What can hang from each mark:
vetep: damim
luzu: damim
veze: zoma
bubep: nedet
nedet: bubep doderat voza
zoma: damim nedet veze
voza: nedet
damim: vetep zoma
doderat: nedet

Every row comes from one small tree of marks. Brackets hold a mark, then the marks that hang from it, in alphabetical order. Every link used is in the known rows. Which tree was each row made from?
Known rows:
[luzu [damim vetep]]: [-0.71  1.03 -1.48 -0.27 -0.67  0.83 -3.41 -0.15 -0.04 -1.25 -0.33  3.80
  0.19 -0.20  1.55 -0.44 -1.30 -3.46  1.98 -0.09 -2.35 -0.50 -4.66]
[zoma [damim vetep] [nedet doderat voza] veze]: [ 4.50 -0.86 -3.79  0.15  3.26  3.66 -1.48 -5.20 -0.15  0.20  1.44 -0.08
 -0.34  1.28  1.87  2.05 -2.24  4.46 -0.01 -3.41  1.36 -0.13 -2.75]
[veze [zoma damim [nedet doderat voza]]]: [ 2.50 -0.43 -1.44 -0.13  1.93  1.18 -3.24 -5.57 -0.04  0.63  1.06 -2.54
 -0.80 -2.45  0.76  1.29 -1.95  2.07 -0.80 -6.88  1.07 -1.18 -3.34]
[veze [zoma damim]]: [ 2.36 -0.20 -0.22  0.39  1.49 -0.86 -3.07 -1.80  0.05 -1.04 -0.27 -1.04
 -0.61 -1.82  0.34  0.30 -2.21  0.66 -0.21 -5.56  2.24 -1.87 -2.67]
[veze [zoma nedet]]: [ 0.64 -0.07  0.58  0.48 -0.26 -0.23 -1.71 -1.93  0.42  0.55  0.43 -1.66
 -0.39 -4.06 -0.02  2.20 -0.54 -2.46 -0.57 -3.30  0.88 -0.65 -2.79]
[doderat [nedet bubep]]: [-2.69 -1.41  2.24 -0.31  1.11 -0.91  5.06 -1.08 -1.07 -0.92  1.50  0.90
 -1.14  1.06 -0.04 -2.80 -0.23  3.68  2.23  1.12  0.12  1.26  0.66]
[luzu [damim vetep [zoma [nedet voza] veze]]]: [ 0.07 -0.53 -1.73  0.39 -0.24  0.49  0.17 -3.31  0.48 -2.09  0.05  4.73
  0.19 -0.41  2.50  2.11 -1.25 -3.95  1.24 -1.47 -0.83  0.48 -5.59]
[luzu [damim vetep [zoma veze]]]: [ 0.02 -0.22 -0.63  0.46 -1.08 -1.31  0.69 -1.59  0.43 -3.04 -0.77  4.80
  0.30  0.49  2.51  1.06 -0.71 -3.80  2.60 -0.86 -0.67 -0.02 -5.14]
[zoma [damim vetep] [nedet doderat] veze]: [ 5.76 -0.83 -3.53  0.80  2.88  3.04 -2.60 -3.94  0.25 -0.09 -0.33 -1.04
 -0.07  0.20  1.70  2.03 -1.11  4.41  0.22 -1.74  1.32 -0.45 -2.28]
[voza nedet]: [-0.47 -0.80  0.57  0.63  0.00 -1.23  0.89 -1.12 -0.39  0.49  0.89  1.13
  0.86  0.31 -0.55 -0.83  2.55  2.75  0.52  2.93 -1.57  0.87 -3.31]
[doderat [nedet bubep voza]]: [-4.08 -1.52  1.71 -1.00  1.29 -0.38  6.16 -2.24 -1.31 -0.64  3.11  1.80
 -1.47  2.18  0.04 -2.88 -1.38  3.63  1.93 -0.71  0.36  1.52 -0.01]
[veze [zoma damim [nedet bubep doderat]]]: [ 2.71 -1.12 -0.92  1.08  1.68  1.63 -2.16 -5.02 -0.09  0.00  0.60 -2.29
 -1.06 -4.15  0.77 -0.39 -1.85  4.18  0.34 -6.36  0.72 -0.49 -3.62]
[luzu [damim vetep [zoma nedet]]]: [ 0.70  0.45 -1.65  0.08 -0.50  0.25 -2.40 -2.26  0.36 -2.17 -1.16  3.84
  0.56 -1.77  2.36  1.18  0.34 -3.85  1.27  0.57 -2.33  0.06 -5.33]
[vetep [damim [zoma veze]]]: [ 1.68 -0.75  0.09  1.45 -1.09 -1.01  0.57 -2.86  0.79 -1.30  1.39  2.61
  0.49  0.65  1.41  0.74 -0.62 -1.26  1.06 -1.20  2.45 -0.95 -1.37]
[damim vetep [zoma [nedet bubep voza]]]: [ 0.25 -0.64 -0.30 -0.18 -0.12 -0.13  3.68 -3.32 -0.28 -2.67  1.22  3.48
  0.21 -1.13  2.12  1.12 -0.33  0.41  1.97 -0.25 -0.70  0.35 -4.61]
[vetep [damim zoma]]: [ 1.35 -0.01  0.18  0.71 -0.84 -1.08 -1.17 -2.62  0.47 -1.15  1.09  2.26
  0.82 -0.14  1.28 -0.09 -0.12 -1.17  0.99 -0.33  1.14 -1.40 -1.55]
[zoma [nedet voza]]: [-0.11 -0.35 -1.54 -0.21  1.35  2.94 -0.59 -2.82 -0.01  1.37  1.21  0.14
 -0.07 -1.39  0.15  1.73 -0.73 -0.59 -1.98 -1.00 -0.40  0.82 -0.42]
[damim vetep [zoma [nedet bubep doderat]]]: [ 1.36 -0.43  0.00 -0.05 -0.77 -0.99  2.91 -3.81 -0.19 -2.24  0.27  1.28
  0.36 -1.45  2.39  0.77  1.29  2.38  3.08  0.31 -1.48  0.11 -4.40]
[damim vetep [zoma [nedet bubep voza] veze]]: [ 0.31 -1.71 -0.21  0.72 -0.02 -0.17  5.88 -3.71  0.10 -2.63  1.61  3.65
 -0.26 -0.09  2.18  2.23 -1.30  0.09  2.12 -1.27  0.85  0.85 -4.54]
[luzu [damim vetep [zoma [nedet bubep] veze]]]: [ 0.32 -1.06 -1.24  1.24 -0.66  0.89  1.11 -3.02  0.39 -2.59 -0.41  4.86
 -0.02 -1.74  2.56  0.94 -1.08 -2.70  2.27 -1.14 -1.26  0.91 -5.99]
[vetep [damim [zoma [nedet bubep] veze]]]: [ 1.82 -1.57 -0.33  2.15 -0.45  1.35  1.05 -4.25  0.69 -0.83  1.65  2.69
  0.26 -1.72  1.42  0.64 -1.07 -0.46  0.65 -1.28  1.79  0.05 -1.79]
[bubep [nedet doderat]]: [-0.95  0.42  1.39  0.62  1.40 -1.41  1.93 -1.70 -0.94  0.97  2.36 -0.24
  0.56  2.76  0.81 -3.04  1.01  5.88  1.93  3.05 -0.82 -0.35 -0.31]

Write each row's tree:
[ 0.95 -1.81  0.32  1.20  0.08  0.20  3.31 -3.43  0.19 -1.65 -0.36  1.17
 -0.01 -2.85  1.09  0.59  0.69  0.98  0.08 -0.39 -0.10  1.37 -1.47]
[damim [zoma [nedet bubep]]]
[ 5.27 -1.94 -3.42  1.92  3.91  4.14 -2.45 -2.71  0.51  0.12 -1.00 -0.30
 -0.28 -1.21  0.62  1.88 -2.03  2.52 -2.58 -2.32  2.64  0.53  0.50]
[zoma damim nedet veze]
[ 4.15 -1.58 -2.95  1.23  3.12  4.77 -2.17 -5.27 -0.35  0.61  0.00 -1.47
 -0.65 -2.74  0.98 -1.35 -1.10  7.41 -0.53 -3.08 -0.62  0.93 -1.05]
[zoma damim [nedet bubep doderat]]
[ 2.53 -0.52 -0.25  0.13 -0.71 -2.00  2.87 -3.48  0.44 -1.82 -0.06  0.70
  0.57  0.46  2.41  3.28  1.54  0.46  2.44  0.57  0.48 -0.20 -3.75]
[damim vetep [zoma [nedet doderat] veze]]
[ 5.72 -1.00 -3.65  1.28  3.45  3.48 -2.94 -1.81  0.36 -0.80 -0.66  0.93
 -0.01 -0.53  1.34  2.14 -1.94  2.12 -1.10 -1.02  2.24 -0.42 -1.75]
[zoma [damim vetep] nedet veze]
[ 1.53 -1.04 -1.13  0.49  1.77  2.10 -1.18 -6.17 -0.27  0.31  1.83 -1.64
 -1.36 -3.16  0.86 -0.30 -2.95  4.02  0.22 -8.01  0.81 -0.32 -3.85]
[veze [zoma damim [nedet bubep doderat voza]]]
[ 0.24 -2.08 -0.83  1.92 -0.15  1.44  1.71 -3.81  0.59 -1.58 -0.74  3.66
 -0.35 -2.39  1.82  0.54 -1.04 -2.40  0.63 -2.42 -0.72  2.07 -3.63]
[luzu [damim [zoma [nedet bubep] veze]]]
[ 1.14 -0.21 -1.44  0.42 -1.05 -0.19 -0.37 -3.70  0.49 -1.78 -0.64  2.95
  0.31 -0.45  2.74  1.89  0.23 -2.63  2.13 -0.70 -1.65  0.32 -5.51]
[luzu [damim vetep [zoma [nedet doderat] veze]]]
[ 2.57 -0.84 -0.68  1.82 -0.30  0.53 -0.57 -3.82  0.92 -0.55  1.23  1.94
  0.65 -0.93  1.46  1.68 -0.41 -1.79 -0.12 -0.28  1.94 -0.55 -1.38]
[vetep [damim [zoma nedet veze]]]
[ 3.05 -0.24 -1.14  0.52  1.24  1.19 -2.59 -4.36 -0.17 -0.80  0.87 -1.40
 -0.86 -3.65  1.34  0.06 -1.98  3.47  1.59 -5.75  0.33 -1.32 -5.33]
[veze [zoma [damim vetep] [nedet bubep doderat]]]
[-0.95 -0.39 -1.61  0.05 -0.45  1.28  0.13 -3.62 -0.08 -2.30  0.23  5.06
  0.07 -1.95  2.41  0.01 -1.33 -2.44  1.86 -1.40 -2.38  0.83 -6.17]
[luzu [damim vetep [zoma [nedet bubep voza]]]]
[ 1.86  0.32 -0.43 -0.17 -0.29 -1.46  0.62 -1.62  0.25 -2.58 -0.62  1.95
  0.86 -1.06  2.02  2.54  1.51 -1.46  1.24  2.25 -0.39 -0.58 -3.44]
[damim vetep [zoma nedet]]
[-2.31  0.21  0.91  0.00  1.59 -1.05  3.09 -3.23 -1.16  1.19  3.89  0.77
  0.26  3.87  0.98 -3.04 -0.23  5.64  1.69  1.53 -0.83 -0.20 -1.01]
[bubep [nedet doderat voza]]
[ 1.04 -1.68 -0.78  1.92 -0.30  1.72  2.06 -5.14  0.55 -0.72  2.76  3.27
  0.02 -0.85  1.62  0.47 -1.71 -0.23  0.56 -2.32  1.95  0.16 -2.09]
[vetep [damim [zoma [nedet bubep voza] veze]]]
[ 2.13 -1.41 -0.28  1.96 -0.84  0.93  1.40 -5.62  0.58 -0.33  2.10  1.47
  0.26 -1.06  1.82  0.26 -0.35  0.85  1.36 -2.18  1.17  0.14 -1.89]
[vetep [damim [zoma [nedet bubep doderat] veze]]]
[ 0.94 -2.36 -0.61  1.90  0.25  2.99  3.99 -4.51  0.32  1.37  1.50 -0.94
 -0.90 -1.66  0.77  0.67 -0.45  3.61  0.79 -2.73  0.14  2.31 -1.09]
[zoma [nedet bubep doderat] veze]
[-1.36 -1.65  1.10  0.94 -0.67 -0.67  4.04 -4.09 -0.89  0.97  2.37  0.10
  0.09  0.00 -0.01 -2.92  2.32  7.25  2.87  0.52 -2.81  1.82 -4.33]
[voza [nedet bubep doderat]]
[ 3.83 -0.54 -3.71 -0.24  3.69  4.14 -3.65 -5.69 -0.30  1.30  0.63 -1.79
 -0.30 -0.57  0.97  0.38 -1.31  5.21 -1.84 -3.40 -0.12  0.14 -0.65]
[zoma damim [nedet doderat voza]]
[-2.80 -1.08  0.23 -0.47 -0.46  1.45  5.19 -5.10 -0.89  0.73  3.66  0.09
 -1.34  1.02  0.76 -2.64 -1.75  5.53  2.56 -5.24 -1.64  1.58 -2.27]
[nedet bubep doderat voza]
[ 1.74 -0.71 -0.56  1.33 -0.78  0.81 -0.47 -5.45  0.26 -0.19  1.76  1.10
  0.46 -2.05  1.75 -0.51  0.12  1.14  1.21 -1.26 -0.01 -0.32 -2.17]
[vetep [damim [zoma [nedet bubep doderat]]]]
[ 1.44 -2.60  0.30  2.06  0.20  0.26  5.38 -3.65  0.55 -1.68 -0.14  1.59
 -0.37 -2.02  1.21  1.67 -0.08  0.81  0.31 -1.33  1.60  1.80 -1.48]
[damim [zoma [nedet bubep] veze]]
[ 2.68 -0.95 -3.64  0.28  3.63  5.34 -1.80 -3.70 -0.75 -0.93  1.43  2.39
 -0.59 -1.72  1.27 -0.94 -3.29  4.72 -0.45 -2.81 -0.05  0.28 -3.50]
[zoma [damim vetep] [nedet bubep voza]]
[ 1.00 -0.79 -0.54  0.07 -0.01 -0.94  3.75 -2.92  0.33 -2.23  0.91  2.85
  0.38  0.71  2.11  3.58 -0.22 -1.90  1.21  0.12  1.22 -0.05 -4.05]
[damim vetep [zoma [nedet voza] veze]]
[ 2.28 -0.09 -0.66  1.07 -0.29  0.52 -2.42 -3.70  0.52 -0.50  1.01  1.83
  0.90 -1.78  1.25  0.89  0.24 -1.68 -0.24  0.41  0.69 -0.98 -1.47]
[vetep [damim [zoma nedet]]]
